Each row comes from the steps of one walk. Every step used is in the known rows, and no mark comes twice. Write the walk behind each row, first mark first.
Known rows:
a, d, t, j: [ 13.1 -33.8 -11.1   0.6  31.0  29.3 -10.3  22.2  33.0   8.4 -13.4  12.5
  -8.1   1.2   1.6  19.0  13.0  23.1  -8.7  36.3   2.8   8.4  18.5 -14.9
   0.6 -31.5   0.4  -9.3   2.5]
y, j, d: [  9.4 -23.3 -13.7  24.1  12.7   5.5 -14.7  21.2  15.4  -1.5 -15.8  24.4
  13.8 -15.8  -1.0  11.3  15.6  23.6  -6.9  23.4   6.8  10.9  19.9 -16.2
   3.4 -13.8  -6.2 -14.8   2.3]
u, y, j, t, a: [ 14.9 -12.7 -12.1  14.9  17.6  10.0 -14.9   5.4   8.5   5.7  -6.2  24.6
  -7.7 -14.2   8.4  16.9  19.9  28.1   5.6  19.7   3.0  13.0  31.7  -7.4
   4.8 -23.3  -1.4 -13.8  20.5]
a, v, w, d: [ 13.9 -28.1  -3.0  15.5  -6.4  11.7 -13.6  20.3  28.4  -0.7 -12.7  22.7
   4.4 -14.0  -7.4  22.2  13.9  22.4  -7.7   7.8   8.5  -0.9  20.8 -13.2
  -4.5   4.8   8.1 -13.9   3.3]
a, d, w: [  7.6 -19.4 -19.9  30.2  -2.7   2.3 -14.2  13.8  33.6  -1.2 -20.5  13.7
  -4.0  -7.3  -2.0  15.7   6.4  19.6  -2.0  21.8  13.4   2.3  14.6 -17.4
   2.7  -9.9  -3.7 -20.9  -1.7]
t, j, d, a: [ 19.1 -23.6 -12.4  13.8  30.1  18.8 -18.2  19.4  24.6   0.8  -6.8  11.1
   0.2 -12.1  -1.6  25.5  10.0  28.4  -5.6   7.0  11.5  17.6  22.2 -10.2
   0.5  -3.9  -1.6  -8.2  -0.1]
y, j: [  4.6 -19.9 -18.1   4.7   4.2  -3.6 -11.8  15.8  11.1   3.2 -12.8  23.7
   1.5 -19.4  -5.5  11.2  10.6  21.5  -5.1  22.6   5.7   6.0  20.3 -15.6
   2.0 -16.8  -7.8 -15.8   0.7]
y, j, d, t, a: [  8.7 -26.2  -9.3  39.6  32.3  24.9 -19.1  24.9  18.8   5.3  -6.0  27.5
  -1.4  -9.1  11.1  15.7  14.0  20.8  -7.0  22.0   2.3  18.2  26.8 -16.7
  12.8 -35.6  -5.7 -15.3  15.5]
a, v: [ 16.9 -19.8 -13.4 -10.2  -6.2  12.4  -8.3  19.8  18.3   1.9  -0.7  19.9
  -1.2 -17.7 -17.5   8.6  11.0  20.5   2.1  19.2  10.3  -9.2  20.3 -14.5
  -2.4  -6.0   1.6  -9.1   4.7]
t, j, d, w: [ 13.2 -36.5 -11.9  29.4  26.9   7.7 -16.7  19.3  26.0  -5.9 -16.1  13.8
   5.9  -6.3   6.0  21.5  13.8  29.4  -6.5  15.6  14.0  15.0  19.0 -20.3
   7.3  -7.7  -6.3 -12.9 -15.0]
t, a, v, w, d, j, y: [ 10.8 -22.4  -9.4  55.6  23.4  25.4 -21.9   4.6  37.2  -7.0   3.8  15.5
  -3.7 -21.7   2.1  21.7  13.4  27.1 -16.1  -6.3   5.4   9.8  28.7 -14.4
  13.3  15.8  -4.2 -21.2  20.7]
y, j, d, w: [  1.3 -31.2 -16.0  51.4  14.9  -6.2 -19.3  18.8  21.1  -4.3 -17.7  22.8
  11.6 -19.3  -0.8  16.7  12.6  25.3  -7.2  18.9  12.6  12.0  19.7 -21.3
  10.3 -14.0 -11.9 -21.1  -8.0]
y, j, d, t, a, v: [ 11.9 -33.7  -5.1  45.6  29.0  27.7 -17.6  28.2  21.9   6.9   6.5  30.1
  -1.5 -10.8  -6.4  12.1  15.8  21.0  -6.2  26.9   4.3   3.6  27.8 -16.7
  16.3 -29.4  -2.0  -9.4  21.0]
w, d: [ 15.1 -25.5  -9.5  -6.6  -4.5   8.1 -12.5  25.3  19.1   2.8 -18.3  18.1
  -1.8 -10.1  -3.9  17.4  11.0  17.2 -12.8  11.7  10.1  11.0  21.8 -12.3
 -10.1  -8.4   2.7 -19.5  -5.9]
u, y, j, d, w: [  5.9 -27.3 -14.5  50.6   9.4   0.9 -20.7  11.1  14.4  -4.7 -16.5  15.2
   6.7 -24.4  -0.9  19.7  17.5  29.9  -3.5  34.7  12.7  11.3  23.1 -16.3
   4.9  -4.3 -12.3 -23.6  -9.4]
u, y, j, d: [ 13.8 -19.6 -12.4  19.4   8.1  13.9 -16.9  15.0   8.8  -1.6 -13.6  16.5
   9.8 -21.5  -3.9  14.3  21.3  27.4  -4.7  37.2   5.2   9.1  23.9 -12.1
  -0.7  -4.8  -6.7 -18.0  -1.1]
j, t, d, a: [ 17.9  -0.3 -18.3  22.3  20.3  17.7 -14.7  18.5  20.8   8.8  -4.2  16.2
   2.4 -13.3  10.6  23.4   6.1  27.1   1.8   5.1  12.9  14.7  23.2  -6.2
 -13.3  -6.8   2.2 -17.7  24.7]
y, j, d, t, a, v, w: [  9.2 -28.7  -2.2  63.8  29.9  30.3 -19.6  19.7  26.9   1.9   1.5  31.6
   4.6 -12.7   8.2  21.3  17.4  26.0  -1.7  18.7   0.3   6.4  25.1 -17.5
  16.8 -24.5   1.3  -9.2  24.1]
u, y: [ 18.4  -8.6 -14.9 -14.7  -7.9  14.8 -10.9   9.9   8.5   0.9 -12.0   8.4
  -6.5 -21.0  -1.7  14.8  14.3  25.0   2.7  30.0   7.1   3.2  22.6 -10.8
 -10.8  -4.2  -1.6 -19.0  -2.8]
d, j: [  6.7 -18.6 -24.4   8.6   4.7   8.9  -9.6  13.0  20.6  -1.2  -7.0  10.6
  -3.3 -24.9   5.8  14.1  10.5  26.7  -3.6  16.6  10.8  14.5  20.7 -15.8
  -0.8  -8.3  -8.2 -25.2  -6.5]
j, t, d, a, v, w: [ 17.9  -4.8 -11.2  44.2  20.1  21.5 -15.8  12.9  28.5   6.2   1.7  19.4
   7.9 -17.8   8.7  29.0   9.4  32.1   6.8  -0.4  10.9   3.4  21.2  -6.9
  -8.5   4.3   7.3 -10.5  35.5]
d, a, t, j: [ 12.9 -21.7 -14.2  11.0  31.3   9.3 -13.1  16.9  20.2  11.6  -3.5  14.1
  -6.2 -14.7  -9.8  24.5   7.8  28.3  -2.3  12.3   8.6   9.4  24.7  -6.5
  -0.6 -19.6  -5.7 -10.9  -0.1]
v, a, d: [ 12.7 -10.8 -10.0   3.5  -2.7  17.9  -9.7  16.4  35.9   1.3 -21.6  17.5
  -6.2  -8.0   3.0  21.4   8.6  18.0   0.2  23.4   4.8  -5.2  14.3  -8.1
   3.2  -2.1  -3.6  -8.8  20.5]
y, j, t, d, a, v, w: [  8.8 -10.9 -12.1  56.8  27.8   9.1 -19.3  11.4  25.5   8.4   2.5  28.4
  11.2 -21.7   3.9  28.3  11.0  32.7   1.3   6.6   8.2   4.9  22.7  -6.8
   0.8  -0.4   3.5 -10.3  36.9]
v, a, t, d, e: [  8.7  -9.1  -1.5  30.4  19.7  22.2  -8.5  26.8  20.6  14.0 -13.1  18.9
   4.0 -12.3   7.2  26.5   4.6  21.0  -2.3  32.7   8.0  -4.8  14.9  -2.8
   1.5  -7.1 -13.9 -25.9  22.6]

Which walk is each row?
[ 18.6 -26.3   1.0  32.6  13.0  20.4 -14.3  17.2  32.1   2.8  -7.2  30.2
  -1.5  -5.5  10.0  25.8  17.9  24.0   0.2  -9.6   7.5   8.2  28.7  -9.5
   2.2  -9.2  13.5  -7.6  29.5] : j, t, a, v, w, d
[  5.0 -19.3 -12.6  32.6  -1.9   7.7 -13.9  13.5  41.6  -1.6 -23.4  17.2
  -9.6 -10.3   5.9  27.4   4.8  19.9   0.5  20.2  10.6  -3.2  13.2 -13.2
   8.6   0.2  -9.5 -13.5  10.4] : v, a, d, w
[ 12.3 -48.3  -4.9  -1.8  30.2  18.7 -12.9  31.0  23.9   9.3 -13.1  15.3
  -9.4  -3.3   0.1  26.6  15.4  20.7 -19.0  24.9   5.9  20.9  25.1 -14.4
  -8.4 -27.7   1.9 -13.7 -10.1] : w, d, t, j
[ 14.3  -6.6 -17.5  31.4  25.4  11.6 -19.2   9.5  11.3  11.7  -1.9  16.2
   2.5 -22.2   3.3  25.4  12.9  32.0  -0.4  26.2   9.1  14.7  27.6  -1.1
  -8.6  -3.9  -2.1 -20.2  25.0] : u, y, j, t, d, a
[ 13.2 -11.1 -22.6  10.6  12.0  19.1 -11.8  19.0  19.3   2.9  -3.0   8.4
   8.1 -15.4  14.9  15.5   9.4  29.2  -9.8  24.1   9.9  17.5  17.3 -11.2
   0.9   2.2  -4.2 -29.8   4.5] : t, d, j
[ 11.7 -14.3  -8.2  33.8  23.4  22.1  -9.6  16.6  33.0   7.8 -11.9  22.5
  -7.7   2.2  10.0  16.6   8.3  16.5   5.2   9.3   9.3   6.2  22.4  -8.0
   7.8 -29.1   0.8 -21.9  27.4] : j, t, a, d, e
[ 10.7  -9.7 -13.9  27.0   0.0  10.2 -16.1   7.7  26.3   1.3   0.4  17.9
  -5.5 -28.2  -7.7  24.8   5.7  25.3   7.1   1.3  11.6  -2.5  20.8 -11.6
  -2.5   5.4   1.6  -9.7  14.1] : d, a, v, w
[ 21.2 -31.3  -9.3  -0.6  23.9  22.3 -12.1  22.4  20.8  -3.2 -14.6  14.7
   9.3  -4.3   5.5  17.3  17.6  27.9  -6.4  17.1   7.8  14.4  19.6 -15.3
   0.3  -7.2  -1.5  -8.2  -5.4] : t, j, d
[ 10.7 -44.8   0.9  35.1  43.2  30.1 -17.8  15.5  35.2   0.0  -5.9  15.7
  -1.0 -14.0  -8.2  26.8  17.4  27.0 -18.1  14.7   2.1   3.2  26.2 -18.8
  -4.7  -5.5  -4.3  -5.6   6.8] : a, v, w, d, t, j, y
[ 10.7 -22.9 -15.3  41.2   6.6   5.2 -16.0  19.3  23.8  -6.9 -20.7  15.4
   6.2 -14.6   7.0  17.0  10.3  24.5  -0.7  11.8  16.8  10.5  18.1 -21.2
   0.1  -7.0  -6.7 -19.7 -10.5] : j, d, w
[ 21.0  -6.8 -14.3   2.2   1.4  23.1 -14.1  14.4  29.0   2.0 -10.7  18.6
  -9.6   2.3   5.5  11.5   7.8  16.1  -0.8  15.3   4.6   5.9  19.3  -9.2
  11.5 -11.6   6.0 -14.6  21.1] : t, a, d
[ 12.7 -19.1 -13.7  10.8   0.6   4.5 -18.2  22.6  23.9   6.3 -12.3  14.3
 -10.1 -17.7  -9.8  26.1   3.5  17.3 -12.1  -0.1  14.9  15.9  24.6  -7.5
 -11.1  -4.7   2.2 -20.3  -0.1] : w, d, a
[ 10.5 -32.7   0.1  45.2  20.0   9.4 -17.1  16.8  29.2   4.8  -4.7  38.6
   3.0  -7.6   3.8  25.7  19.7  25.7  -5.6  -4.6   5.0   9.2  29.4  -9.8
  11.2 -16.2   9.0  -7.0  29.6] : y, j, t, a, v, w, d
[  8.9 -17.2 -16.3  -2.9  -0.5   3.4 -13.8   8.0   5.4   3.2 -11.1  16.1
  -1.6 -24.0  -8.1  13.7  16.3  26.7  -2.4  37.0   4.1   6.0  23.8 -10.9
  -1.0 -10.1  -6.7 -18.2  -1.1] : u, y, j
[  5.7 -18.4 -14.8  55.2  27.6   5.8 -19.2  22.5  18.1   8.5  -9.2  23.1
   9.7 -21.7 -11.1  21.6  10.8  25.5  -5.1  15.3   8.9  10.1  25.2  -8.8
   2.6 -18.5 -11.8 -17.3   8.7] : y, j, d, a, t
[ 11.0 -37.7  -9.5  45.9  35.6  11.5 -14.9  22.4  25.6   0.4 -16.0  16.0
  11.2  -4.9   2.3  22.5  16.5  30.5  -4.4  19.1  12.3  12.7  20.7 -17.2
   7.0 -18.0 -10.7 -14.3 -13.1] : a, t, j, d, w
[ 18.3 -17.9  -8.0  26.9  23.9  39.5 -16.0  25.9  21.6   2.3  -7.7  19.1
  -6.3  -6.0  17.2  16.9  12.2  19.5  -1.8  15.8   5.3  15.7  25.4 -16.3
   3.4 -29.1  -1.5 -14.6  11.9] : j, d, t, a
[ 10.5 -15.1 -14.6  19.0  24.4   9.7 -11.7  20.1  13.3   7.5 -12.1  26.6
  14.1  -9.3  11.7  15.3  14.9  28.0  -3.9  20.7   5.4  12.4  20.5 -10.8
  -3.3 -17.8  -0.9 -16.2  23.0] : y, j, t, d
[  7.6 -20.3 -14.6  55.6  20.6   6.3 -19.7   2.7  28.1   4.2 -12.3  21.9
  -8.7  -5.7   8.3  20.6  16.7  28.2   3.3  27.4   8.3  10.3  27.7 -10.2
  15.6 -21.5  -2.3 -16.8  20.0] : u, y, j, t, a, d, w
[ 14.5 -28.2 -10.4  -3.4  25.0  13.2  -7.2  20.2  16.8   8.3 -11.3  17.5
   1.6  -6.5  -4.7  17.6  14.9  26.7  -3.3  23.4   5.3   5.9  21.1 -11.7
   0.4 -22.7  -4.5  -9.5  -3.7] : a, t, j
[  4.6 -17.3  -5.9  20.8   4.8  16.4  -7.8  19.0  36.6   5.0 -22.4  16.7
  -8.0 -10.9  -0.8  24.5   4.0  14.5  -1.0  26.1   8.6  -7.9  12.6  -6.2
   6.1  -5.8  -9.7 -19.7  17.9] : v, a, d, e
[  9.6 -14.9 -11.5  30.0   1.8   5.0 -19.6  13.9  28.0   1.7 -17.8  15.0
  -4.7 -20.7   4.4  33.3   4.9  21.7  -8.5  -9.5  11.3  17.4  22.3  -8.2
 -10.0   0.7   4.2 -20.3   3.7] : v, w, d, a
[ 10.0  -4.4 -21.9  41.8  34.8  26.3 -14.7  11.9  21.9   2.5  -3.8   6.1
  14.6 -21.3   5.4  12.9  11.4  31.9 -12.6  22.3   5.3   8.7  22.1 -12.8
  -0.8   1.5 -19.0 -30.3  13.8] : a, t, d, j, y
[ 16.6 -13.5 -13.7  30.3  22.9  14.8 -19.2  13.7  15.0  13.2  10.8  19.1
   3.2 -23.9 -13.3  22.2  14.5  33.2  -0.2  30.8  10.2   1.7  28.5  -2.1
  -4.2   1.3   1.1 -13.8  31.2] : u, y, j, t, d, a, v
[ 18.9  -9.0 -12.8   6.3  14.3  17.2  -9.1  13.7  18.7   2.5  -8.8  24.4
  -8.4  -5.7  16.5  15.8  12.8  22.5   8.4  -1.5   7.2  12.5  26.7 -12.0
  -0.3 -25.1   2.8 -10.2  23.6] : j, t, a
[ 19.9 -31.5  -6.8  15.1  34.3  25.1 -10.8  26.4  20.5   4.0 -14.0  17.6
  14.8  -2.6   1.8  17.4  20.4  28.7  -4.9  23.1   5.6   9.2  21.8 -12.2
   0.9 -19.2  -5.9 -10.1  -3.4] : a, t, j, d
[ 13.6 -35.4  -4.7  16.5  32.3  20.6 -11.3  24.8  21.3   0.4 -14.5  13.9
   6.4  -6.0   0.3  19.6  12.8  25.1  -6.4  21.3  12.0  11.3  18.2 -13.8
   2.3 -12.1  -7.4 -18.5  -9.3] : t, j, d, e
[ 18.9 -22.3  -1.0  18.4  -1.4  18.5 -17.8  17.3  28.4   0.9  -3.3  26.0
  -5.3  -6.4   0.9  22.8  12.4  19.8  -6.4  -1.1   6.3   4.9  23.8 -10.3
   8.3   0.9  11.6 -12.2  18.1] : t, a, v, w, d
[ 20.6  -6.3 -14.9  10.7   6.2  18.3 -17.4  21.7  20.6   9.1  10.7  14.4
  -1.5 -17.1 -12.7  17.0   2.0  22.6  -3.9  18.0  13.5  -1.8  19.7  -6.8
  -3.4  10.9   3.6 -15.0  21.2] : t, d, a, v
[ 13.7 -12.9 -16.1   9.6  -0.2   8.9 -14.4  17.1  22.0   5.6   6.4  16.2
 -10.0 -25.4 -22.2  16.4   3.5  21.2   1.9  10.2  14.7  -5.7  22.9 -10.1
  -3.2  -0.8   0.4 -10.3  10.1] : d, a, v
[ 14.2 -22.0 -16.4  25.7  21.0  21.2  -9.0  14.1  28.2   2.8  10.4  22.9
  -6.7 -14.6   6.0  14.8  15.7  28.6   5.6   2.8  11.1   7.3  30.4 -12.3
  10.3 -15.6   0.4 -13.3  21.2] : d, j, t, a, v
[  9.9 -16.9 -14.7  26.4  23.3  14.3 -14.1  13.4  28.9   6.4 -12.2  31.5
  -1.7   2.6   8.8  13.7  14.4  21.9  -0.4  13.5   2.1   9.2  24.6  -9.0
  14.0 -30.7   2.4 -10.0  33.3] : y, j, t, a, d
[ 10.9 -19.6 -11.0  26.6  11.3   5.6 -16.8  26.4  22.9  12.9 -11.2  17.3
  -5.0 -16.2 -12.9  28.2   5.8  18.5 -10.8   5.6  13.2  11.0  26.9  -4.3
 -11.3 -13.4  -1.3 -21.1  -0.3] : w, d, a, t
[ 14.4 -27.8  -4.9  13.1  15.5  25.5 -16.6  28.6  21.7   9.0  -8.2  20.1
 -16.2  -4.6   7.4  20.7   9.6  13.3 -13.1  12.4   5.3  20.7  28.3 -12.5
  -1.0 -29.7   4.5 -19.8   7.2] : w, d, t, a
[ 18.3 -12.5  -7.2  31.3  13.2  22.5 -10.7   9.1  26.9   0.1  -2.4  29.1
  -2.2  -9.8  14.4  20.5  15.7  27.3  13.7  -5.0   5.9   0.9  25.2 -12.6
   4.6 -13.0   8.3  -4.2  31.0] : j, t, a, v, w
[  8.0 -19.9 -22.5  32.9  21.2  19.7  -7.5  14.0  37.7   2.3 -15.2  14.0
   3.0 -10.8  11.3  17.2  16.2  29.0   0.5  15.1  10.0  12.7  21.7 -11.4
  -3.1 -19.7  -3.2 -20.1  10.6] : a, d, j, t
[ 14.4 -10.3 -14.7  45.5  19.3  18.1 -16.2  23.2  21.9   6.4  -9.7  14.7
   6.6 -18.0  -4.1  23.6   8.9  24.4   0.3  10.3  12.6   8.2  24.2  -8.5
  -6.0 -14.1  -7.4 -18.2   6.5] : j, d, a, t
[ 15.6 -11.8 -10.6  48.8   9.3  21.6 -19.9  14.7  30.2  -3.7  -3.6  17.1
   6.3 -24.9  -3.2  27.1  10.0  27.9   4.6   1.0  12.5   0.3  20.8 -12.0
  -2.6   9.8   1.6 -10.1  14.3] : j, d, a, v, w
[ 13.4 -34.7  -6.4  17.8  31.8   9.3 -17.1  25.9  25.2  14.2  -9.0  14.8
  -5.5  -8.1 -14.2  30.0   9.1  24.1 -15.8   6.9  11.0  16.4  26.8  -3.7
  -2.7 -15.2  -1.5 -14.8  -3.9] : w, d, a, t, j
[ 18.7 -19.7  -1.5  52.2  21.1  42.5 -16.9  20.4  30.1  -0.5  -1.2  23.1
   0.4 -10.4  15.1  22.5  15.8  24.8   4.1  12.6   3.6   5.0  24.2 -17.3
   7.9 -16.1   4.1  -8.6  21.0] : j, d, t, a, v, w
[  8.4 -14.7  -8.3  46.6  11.3   8.8 -18.4  17.7  26.3   8.4 -18.4  17.0
   0.0 -19.2   1.5  35.3   8.0  23.3  -6.4  -3.2  10.4  13.4  23.9  -5.6
 -10.0  -8.7  -0.8 -21.1   6.0] : v, w, d, a, t
